Each row was made from one path, in order. Every step used is in the known rows, and no mark comes twice. Write each row's path.
In the rows, 128 means zero.
Known rows:
tovefab > vone > munef: [ 84 114 186 102 103 115 125 111 143 138 132  95 148  94 118 127 124 135
 159 120  64  86 178 119 102 146  96 127 140]
guzev > vone > munef > nufe: [ 59 136 137  92 113 106 164 109 113 130 115 107 129  99  90  81 117 147
 144 128 117 139 148  99  58 192  77 134  97]
tasar > boma > vone > guzev > bikef: [134 107 103  84 125 114 151 109 169 155 125 129 228 116 175 115  93 150
 127 161  96 161 151 139  94 119 129 102 141]
vone > guzev > bikef > boma > tasar: [140 125 135  69 127 113 136 154 177 166 102 210 205  74 185 119  60 138
 151 108  85 209 123 152  77 150 156 135 180]
guzev > vone > tovefab > tasar: [105 145 141 103  85 124 176 122  88 176  86  57 142  87 147 104 119 168
 128 143  86 141 133 115  92 160  91 119 160]
guzev > bikef > boma > tasar: [115 127 155  55 118 110 118 156 175 152 132 186 172  51 161 118 102 156
 184 114  87 205 115 138 100 148 164 171 172]
nufe > munef > vone > guzev > bikef: [121 108 132 100 147 105 150 128 123 195  86 173 192 133 208 117  99 117
 111 110 125 109 114 121  97 190 173 130 125]
tovefab > tasar > boma > nufe > munef: [137  94 132  91 114  93 194 109 102 170 167  95 174 136 139 140 111 145
 154 151  82 118 130  97 128 121  98 105 133]
nufe > munef > vone > tovefab: [ 82  91 153 110 111 103 127 111 124 174 103  90 149 123 145 108 119 125
 104 128 121  69 117 126 122 160 171 143 119]
munef > nufe: [108  90 125  73 127 116 171 128 127 119 126  98 136  73 101 131 113  97
 129 104 117 145 116 119 121 158 129 133 135]
tovefab > vone > munef > nufe > boma: [ 67 115 148 104 107 119 125  99  99 132 147  78 101  89 106 128 103 143
 148 120 101  93 198 100 106 132 108 111  97]
munef > vone > guzev > bikef: [108 102 126  77 143 123 139 129 157 151  79 158 194 111 199 121 103 114
 107  94 118 141 108 119 111 173 174 109 152]
boma > nufe > munef > vone: [ 96  97 150  99 153  93 165  92 166 140 149 135 171 136 153 138 127 114
 132 114 117 111  93 126 147 175 149 145 116]
vone > munef: [ 88 109 152  76 102 108 126 119 149 127 145  96 171  92  93  92 107 127
 147 115  67 116 141 115  89 135  85 130 157]
munef > vone > tovefab: [ 67  88 148  86 109 121 116 111 160 130  99  76 148 100 134 111 121 122
  99 111 114  99 108 121 136 141 167 128 145]
nufe > boma > tasar: [112 118 127  65  89 105 147 100 161 109 161 117 147  80 156 104  82 137
 156 125  81 150 140 150 155  88 133 143 154]
vone > guzev > bikef: [130 116 120  73 131 123 152 135 151 165  91 138 207  89 183 123  89 121
 130 116  92 168 120 128  88 160 135 117 172]
vone > munef > nufe > boma > tasar: [ 62 117 117  64 106 105 150 114 127 104 163 108 109  99  99  92  69 129
 161 112 105 133 155 119  96 105  95 131 105]
tasar > boma > nufe > munef > vone: [ 86  74 143  88 127  83 149  75 166 130 158 127 172 157 148 122 130 139
 127 144 122  91 114 101 157 142 165 124  93]
boma > tasar > tovefab > vone: [112 104 187 125 106 113 161 123 181 125 118 132 115 111 170 182 157  91
 170 140  97 126 122 148 138 125 126 171 118]
munef > vone > tovefab > tasar > boma > bikef: [ 88  82 121  68 106  86 155 116 107 153 144  53 139 118 161 140 122 166
 131 132 126 113 122  81 152 118 156  90 139]
bikef > boma: [136 101 158  88 104 108 116 125 158 148 149 147 187  51 117 115 111 140
 132 107  64 170 127 130 124 141 148 147 184]
nufe > boma > bikef: [118 118 105  66 114  82 150  85 143 133 204  84 164  70 165 131 105 161
 171 126  95 172 134 124 166 121 130 137 156]
tasar > boma: [112  76 139  66  83 102 133 100 157 119 143  93 177  96 121 101 116 139
 132 148  84 120 141 107 144 104 143 119 146]
nufe > munef: [136 103 147  99 109  93 161 114 119 169 140 116 174  95 137 113 114 118
 143 130  85 109 130 138 122 155 122 158 146]
nufe > boma > tasar > tovefab > vone > munef: [ 73 122 175 133  86 113 122  98 158 131 158 114 100 126 154 147 136 131
 173 149  84 103 167 125 115  91  96 155  95]

Write each row's path:
[120  95 130 113 160  96 182  93 167 153 119 161 200 160 180 141  86  95
 100 105 110 120 100 143 125 176 139 111 127] -> boma > nufe > munef > vone > guzev
[ 61 100 156 146 110 124 126 104 105 142 150  81  77 114 108 163 152 119
 143 138 120  97 167  83 100 125  99 134  67] -> tasar > tovefab > vone > munef > nufe > boma
[ 95  96 114 107 113 111 168 118 139 113 150 118  87 105 136 150 123  94
 147 129 137 159 104 123 136 102 127 163  90] -> munef > nufe > boma > tasar > tovefab
[110  81 134  77  72 123 146 124  95 159 117  35 150 101 119 113 105 152
 120 150  78 103 145  89 118  90 118  88 163] -> vone > tovefab > tasar > boma
[179 101 104 108 104 105 199 113 118 158 135 110 209 126 157 127  79 127
  98 140  62 139 165 146 111  89  83  68 169] -> tovefab > tasar > boma > vone > guzev
[130 120 152  95 132 133 147 129 147 172  75 130 184  91 204 157 100 129
 143 124  90 138 156 133  99 170 147 112 158] -> tovefab > vone > guzev > bikef
[114  87 121  52 106  72 155  94 164 124 185  90 177  94 145 128 121 160
 170 148 104 151 129 106 153 119 138 126 144] -> tasar > boma > bikef
[108  93 113  62  94  88 168 121 101 165 157  32 153  98 143 140 109 171
 157 152 100 139 134  90 126 105 114  96 160] -> vone > tovefab > tasar > boma > bikef
[111  91 155 104 120  89 146 110 129 159 130 139 159 116 155 111 128 111
 115 109 111  81 118 127 146 168 165 151 122] -> nufe > munef > vone
[112  96 151 102 107 108 166 127 184 116 134 137 136 112 146 147 142  84
 156 132 100 155  86 142 128 115 115 176 134] -> boma > tasar > tovefab
[161 116  97  88 119 116 183 136 113 179 123 120 213 117 185 132  91 151
 124 147  79 161 155 124  89 111 100  79 164] -> tovefab > tasar > boma > vone > guzev > bikef
[120 106 150  82 135 112 135 110 198 128 167 145 197  70 116 142 110 141
 150 112  70 199 103 131 127 148 133 138 178] -> bikef > boma > nufe
[116 107 138  89  93 128 163 143  95 168 109  45 150  78 124 130 103 129
 125 116  73 123 123 115 111 124 100 110 187] -> vone > tovefab > tasar
[ 91 112 210 139 100 109 106 134 180 147 144 172 124 105 128 156 144 126
 174 129  75 133 148 127  81 127 110 169 118] -> bikef > boma > tasar > tovefab > vone > munef
[ 66 108 116  82 109 112 132 104 104 121 162  80 125  90  83  95  87 135
 136 114 103 122 161  94  95 121  95 117 113] -> vone > munef > nufe > boma
[119 111 141  95 139  96 177  98 159 150 159 115 185 117 135 140 114 121
 158 135  90 138 105 136 125 163 105 149 135] -> boma > nufe > munef
[145 115 135  84 130 120 118 143 158 183 102 182 217  67 170 122  82 145
 127 106  81 198 126 125  77 167 156 127 187] -> vone > guzev > bikef > boma
[105  93 131  92 104 103 174 108 101 184 140  47 163 141 129 138 102 160
 138 172  92 105 128  92 105 116 100  98 132] -> vone > tovefab > tasar > boma > nufe > munef
[ 77 135 146 100  85 118 146  96 144 149  88  67 157  88 137  88 121 167
 129 159 102 140 129 127  97 167 117 143 139] -> guzev > vone > tovefab
[ 82 133 128  89 153 116 114 154 139 163 160 154 169  62  85 116 117 163
 164 116 107 187 147 119  36 169 106 151 122] -> guzev > bikef > boma > vone > munef > nufe
[117 117  94 101 128 114 167  94 126 122 177  88 143  77 115 125 103 131
 127 124 109 155 154 147 141 114 115 134 118] -> munef > nufe > boma > vone
[137  89 136 118 129  91 163 106 130 173  97 163 191 143 181 114  85  93
  84 102 105  89 124 141 122 171 154 118 133] -> nufe > munef > vone > guzev
[104 108  87  65 134  85 174  97 117 128 192  82 128  67 142 144 101 144
 165 115 131 177 129 110 151 139 133 132 121] -> munef > nufe > boma > bikef
[ 79  95 162 116 140 101 113 106 170 176 135 130 173 115 133 134 112 151
 116 123 114 129  98 124 115 171 175 144 125] -> bikef > boma > nufe > munef > vone > tovefab
[ 74  91 119  86 116 100 147 107 137 112 171  86 154 119  62  99 110 139
 134 149 110 116 170 113  80 109  83 111  91] -> tasar > boma > vone > munef > nufe
